Each row comes from the steps of one path. Every step used is in the known rows, and no mark comes twice. Write the path behind each row, first mark first.
Known rows
vuzit teru fizupe rebu pitis: [-26  17  37 -41   4 -26 -26  25   2 -38   9 -27   5  -6  20 -20  -5 -36
  -2  23 -50   7  33 -12  27 -13  -2  31  42]
fizupe divos pitis rebu: [  4 -14  -3 -27 -21   8 -50   6  20   0 -27 -14  19  -1   8 -19 -43  -3
  12 -17 -34 -22 -27  34 -21 -26   0  15  -7]
rebu teru rekug: [-20  14  15  -1  25  -8 -26   9  -8   7   6 -13  15 -26  12 -32   9 -20
 -34  -2  12 -14  38  14  -8  21 -13   6  19]
vuzit teru rebu: [  9  -1   2 -26  -6   5   0  21  11 -22   1 -32  10 -15  29 -37 -19  21
 -13 -36 -23   3  19  12 -10  10   6   1  39]
rekug teru fizupe divos: [-15  13  35  -7  -1   6 -36 -11 -18 -41  -7   6 -24 -23  -7   0 -26  -6
  30  17 -21 -25   7  10 -10 -17  -2  30   8]
rekug teru rebu fizupe divos: [ 13  -5  21 -31   4  33 -17   3   7 -28 -17  -3 -12 -46   2 -41 -35  22
  56 -17 -40 -43   4   0 -28  28  21  20   6]
divos fizupe teru: [ 20 -18  12   1 -19   2  18  17  -1 -41  -3  -1 -19 -19   2  18 -17 -16
  22   5 -30 -12   8   7 -23 -24   0 -17   5]
divos pitis: [  5 -15   2 -20   3  -2 -18   5   1   4 -30 -13  27   6   8  -6  27 -11
 -20  23  -1 -19  -7   2  -2 -20  11  11  -5]
pabaz teru: [ -5 -14   1   8  -4  -8  11   3 -24 -18  18  -2 -16   4  13  10 -10   7
  -5 -15 -11  23  13  -3  12   0 -13  -6  25]
teru rebu pabaz: [ -3   2 -20 -28  -9  28  -5   9  28 -11  12 -11  45 -25   9 -40 -14  -5
 -26  -3 -13   7   2  12 -12  18  31   0   2]
pabaz teru rebu pitis: [  3  -4   9 -38   8  -9   2   3  -3  -8  14 -28  17  -5  38 -32 -12  20
 -21 -12 -42  10  22 -12  12  10  41   4  26]
rebu teru fizupe: [-29  10  35  -2   0   9 -20   5 -19 -22  12  -7 -15  -4  -1 -17  18 -27
 -18  32   6  -5  32   5 -15   7   2  19   1]
pabaz divos fizupe rebu: [  3  -4 -11   7  -3  -4 -10  30  31 -21  -9  20 -18 -34   6  26 -21 -23
  46  -2 -52 -40  12  25  -8 -20  -2   5  18]
rekug teru fizupe rebu pabaz: [-18  10   1 -10  -4  14 -20  17   0 -45  11   6  22 -31  -8   4 -17 -48
   3  47 -26  -1  29   6  19  -7   2  29  26]
vuzit teru fizupe divos pitis rebu: [-13   5  22 -37 -22   3 -57  16  13 -33 -21 -28   4   3  11 -34 -44 -12
   0 -12 -42 -11  -7  40 -19 -32 -14  30  15]
pitis rebu pabaz divos: [ -3  15 -45  15  -7  22 -28   9  29  -4  20   2  32   5   8 -21 -40 -13
   9  -7 -39   8  -3  53 -24  -5  17   1  -1]
pabaz teru fizupe: [-19   8  30   1  -2 -12   8  -9 -23 -36  18   3 -34   2  -4   3  -6 -11
 -17  12  -4  21  27  -6  13  -4  -5   6  26]
pitis teru fizupe: [-14  17  33 -32 -13   7   2 -20 -38 -28   2  -3 -29  22  -2  -9   7 -23
  -9  15   8   4  27  -6   4  -8   1   2  16]
rebu pabaz teru: [-22  -8 -15  -3 -10  12   1  11 -12 -27  34  -3  15  -1  13  -8 -12 -14
 -21  -3 -16  38   7   7   8   5  -8  -3  19]
rebu teru: [-16 -11   5   4  -1  16 -20  16 -19   0  10 -12   6  -4  17 -12  16 -13
  -6   6   1  -8  20   8 -20  11  -5   7   0]
pitis rebu pabaz divos fizupe teru: [ 17  -4 -25  12 -25  23  -4  24  24 -43  14   0   7 -14   8   1 -53 -27
  29  -3 -63  -5   6  53 -42 -28  13 -15   4]
vuzit teru fizupe divos pitis: [-25   2  41 -43 -11  -4 -53  13  -3 -44 -24 -24   4  -7  13 -31   5 -23
  -6  13 -24 -17  -6  19 -15 -32 -14  33  14]
pabaz teru rekug: [-11  11  11   2  21 -29   2  -4 -14  -7  13  -5  -2 -19   8 -12 -15  -4
 -32 -23   2  13  33   4  22  12 -20  -7  44]
rebu pitis divos fizupe: [-10   3  -7 -26  12 -12 -31   2  28 -19 -24 -14 -14   4   5 -23 -23  16
  15 -16 -45 -29   5  -2  -1 -27  28   6 -35]
pitis rebu: [  9   3 -16   1 -13   7  -9   2  16  10   1  -4   1   8   0  -6 -49   7
   5 -22 -20   4  -2  23  -5  -3   0  -2   2]
fizupe teru: [ 22 -20   8  12 -21  -8  18   5 -20 -30  10  -9   4  -6   3   9 -10 -14
  14   3  -9   8   7   0 -13 -11  -2 -16  19]
rekug teru rebu: [ 29  -6  -8  -6  10  12   3  -2  -4 -10 -14 -13  11 -24  15  -6 -21  29
   2  -2 -19 -27  25   4  -3   7  34   9  23]
rekug teru: [ 13  -3  -7  13  14   8  -6  -1 -25 -10 -11  -3   0  -4   6  20  -8  11
  13  19 -13 -17  20   1   6 -10   4  14  10]
pitis teru: [  1  -1   3 -28 -15  12   7 -10 -41  -6   0  -8 -11  26  15  -3   3  -6
   5 -12   2   3  12  -4   0  -4  -5 -12  16]

Which path is each row?
[ 13 -17   1 -13  -8 -19 -10   5   5 -47 -10 -21  -8  -2  10 -12 -32  -1
  29 -12 -49 -18  10  -1 -13 -34  23 -10 -12]
rebu pitis divos fizupe teru
[  1   9  -9  10   9   8  -8  13  26 -13 -10  15 -25 -10   6  12  -8  -2
  27   0 -41 -32   6  31 -27 -22  13  -1 -11]
pabaz divos fizupe
[-20 -18 -15  -5 -19   1  -1  25  -7 -35  34   3  18 -21  13   5 -23 -34
  -3  -4 -31  30  15   4  23   4 -19   1  40]
fizupe rebu pabaz teru
[ 30  -3  11 -20  19  35  13   6   5 -16 -19  -6  -6 -29  -1 -34 -15  24
  28   4 -25 -33  29 -12 -12  36  36  14  12]
rekug teru rebu fizupe
[-14   1  -5 -12  -3   0 -40  16  20 -28 -11   0  44 -13   4 -14  18 -59
  -7  52 -32 -20   9  29  -6 -26  21  25  16]
teru fizupe rebu pabaz divos pitis
[ -5  -4 -29  -7   5  13 -36  11  15  -4 -12  -7  54   5  15 -21  26 -29
 -15  34 -23 -14  -9  34 -20 -23  25  12  -6]
rebu pabaz divos pitis
[ 16  -7   5 -29  -1  28 -12  13  25   5 -32  -8   6   5 -10 -38 -20  -5
  14   6 -26 -21  -2   7 -12  12  13  14 -10]
divos pitis rebu fizupe
[ 27  -1  21 -20   8  -6  -3   9  11 -15 -23 -18  22 -24  -7 -45 -28 -26
  -5   0 -18 -18  24  12 -11  10   2  -6  27]
divos pitis rebu fizupe teru rekug
[ -9  19 -12 -36  15   1 -32  -7 -16  -3 -13 -16  49   4  22 -41  19 -38
 -37   9  -6 -14  25  32  -3 -10   8  -2  27]
rebu pabaz divos pitis teru rekug
[ 12   8  22  -4   9 -19   9  10   7 -29  -7  -4  -6 -40  -3  -4 -21 -23
  -9  -4 -16 -17  28  13 -10 -11  -9 -16  22]
divos fizupe teru rekug
[ -2  -4 -14  -4   0  -7 -20   0  27 -24 -27   0 -29  -3  -9  -9 -32  18
  21 -30 -23 -31   1   8 -10 -22   8  -4 -30]
pitis divos fizupe
[-25   9  -1 -19  10 -12  -9  28  17 -32  15   6   9 -51   6  -8 -32 -40
 -25 -10 -34   5  35  16  22   3 -24  -1  44]
divos fizupe rebu pabaz teru rekug
[ -5 -15  27 -42  -1  20 -36  10  12 -13 -36  -5   7 -16  -2 -39  10 -11
  28  10 -23 -38 -23   0 -24   0   3  22 -14]
rebu fizupe divos pitis
[  0   9  14 -47  14 -11 -17 -11 -29   6 -29 -20  23   5  16 -28  19 -22
 -40   0  12 -18  25   6  11  -9  -5  -5  29]
divos pitis teru rekug
[-10   9 -31 -12 -17  29 -20  12  27  -4  17  -4  34   2   0 -23 -45 -17
 -12  -6 -24  23  -6  31  -9   2   6   3  -7]
pitis rebu pabaz
[ -1 -16 -14  -6 -12 -19 -21  19  33 -32 -23   7 -22 -29  -7   7 -42  -6
  42 -29 -37 -40  10   4   9 -22  -4   1   1]
pitis divos fizupe rebu
[-11   0  28 -24  -4  24 -19   5  12 -20  -6   9 -21 -26 -10 -36 -18   0
  54 -14 -23 -21 -17  -3 -24  22  -7  14 -11]
rebu fizupe divos
[ -8  13  28 -26  15 -16 -22   8 -12 -27  -2 -10   6 -14   9   5  -7 -30
  12  51 -48 -17  38 -17  32 -16  20  38  28]
rekug teru fizupe rebu pitis
[-14  28  14 -13  25 -23 -14  15   2 -14   1 -25  11 -18  15 -34 -11  -7
 -33 -27  -4   8  32  16  11   6 -31   4  45]
vuzit teru rekug
[  9  -9 -13   2   9  -5 -27   4   5   3 -25  -8  28   9  16  -5  26 -10
  -1  22 -17 -28  -6  25 -17 -25  21   9   0]
pabaz divos pitis
[ -5  22  12 -30  12 -11  -1 -15 -28   2  -4 -11   2   0  10 -24  -2 -15
 -25 -20  12  -4  33   3  11   8 -13 -11  33]
pitis teru rekug
[-18   3  14  -3  15 -18 -30  23  -3  -1   6  -9  19 -46  11 -19  -2 -38
 -15  -3  -1 -22  46  12   6  21 -23   9  40]
fizupe rebu teru rekug
[ 24 -11  -2  21 -12   0  11  16   3 -42   1   5 -18 -16   8  19 -17 -16
  39   4 -45 -22  10  28 -37 -30  10 -17   9]
pabaz divos fizupe teru
[ 15   5  16   6   7 -29   8  -2 -10 -19   5 -11  15 -29   0 -14 -16 -21
 -16  -6   4  -1  27   6  -1   3  -9 -16  37]
fizupe teru rekug
[  9   0 -24 -18   3  33  -9   8   7 -20   5 -13  44 -27  15 -25 -20   3
 -15  11 -23  -6  18  13  -7  11  35  12  11]
rekug teru rebu pabaz
[ 36 -25  12 -16 -20  17   6  16   2 -26 -19 -16  10  -3  -6 -26 -28 -18
  27   9 -32 -11   4   6 -24   1  10  -5  10]
divos pitis rebu fizupe teru
[ 25 -17  23  -1 -11  12  27  10 -12 -35   3  -4 -10 -14 -10 -18  -6 -15
  38   8 -16  -1  11 -14 -19  17   3 -12  12]
rebu fizupe teru
[ 17  -3 -20 -21  19 -17 -33 -15   5 -15 -20 -35  22   0  22 -45 -35  43
  10 -24 -38 -30  23  -6   9  -7  57  14  -1]
rekug teru rebu pitis divos
[-21  27  40 -53   1   1  -9 -18 -38 -22   4 -17 -14  32  12 -23  13 -25
 -16  30 -14   6  32 -17  12 -12  21  11  12]
rebu pitis teru fizupe
[-10   5  28 -31 -24  -7  -1   1 -27 -36   1   3 -22  -5  -2   6  -7 -43
  14  13 -10  -7  33 -10  20  -8 -12   6  42]
pitis teru fizupe rebu
[ 27  -3   6 -25   3  -2   1  14  20 -27   1 -22  15 -21  35 -24 -18   3
  16   2 -71 -26  20  15 -28 -16  60  -6  12]
pabaz divos fizupe teru rebu pitis
[  6   9  13 -18  18 -40 -18  -1  14 -33 -15 -22   6 -24   5 -34 -34  -8
  -3 -19 -35 -24  30   5   0 -20  16 -11   8]
rebu pitis divos fizupe teru rekug
[ -6  -4 -29 -29 -15  28 -35  15  27   0  -7 -15  55   7   5 -29 -23 -25
 -28  14 -25   7 -13  32  -9 -12  12  11 -11]
divos pitis rebu pabaz
[-36  10  16 -19 -28  14 -38   1   2 -49  28   3 -11 -14   0 -24 -65 -21
   6 -16 -38  23  -3  31 -12  -7 -13  16  14]
pitis rebu pabaz teru fizupe divos
[-14  -5 -28  -3 -20  18  -5  12   0 -20  33  -6  14   6  12 -12 -50  -9
 -16 -21 -33  43   7  23   5   2  -8  -4  19]
pitis rebu pabaz teru
[  3  -3  27 -40  -7  27 -14   5  25 -20 -11   1 -12 -42  -2 -56 -30  15
  46 -30 -29 -32 -10  -1 -31  35  17  10   0]
teru rebu fizupe divos
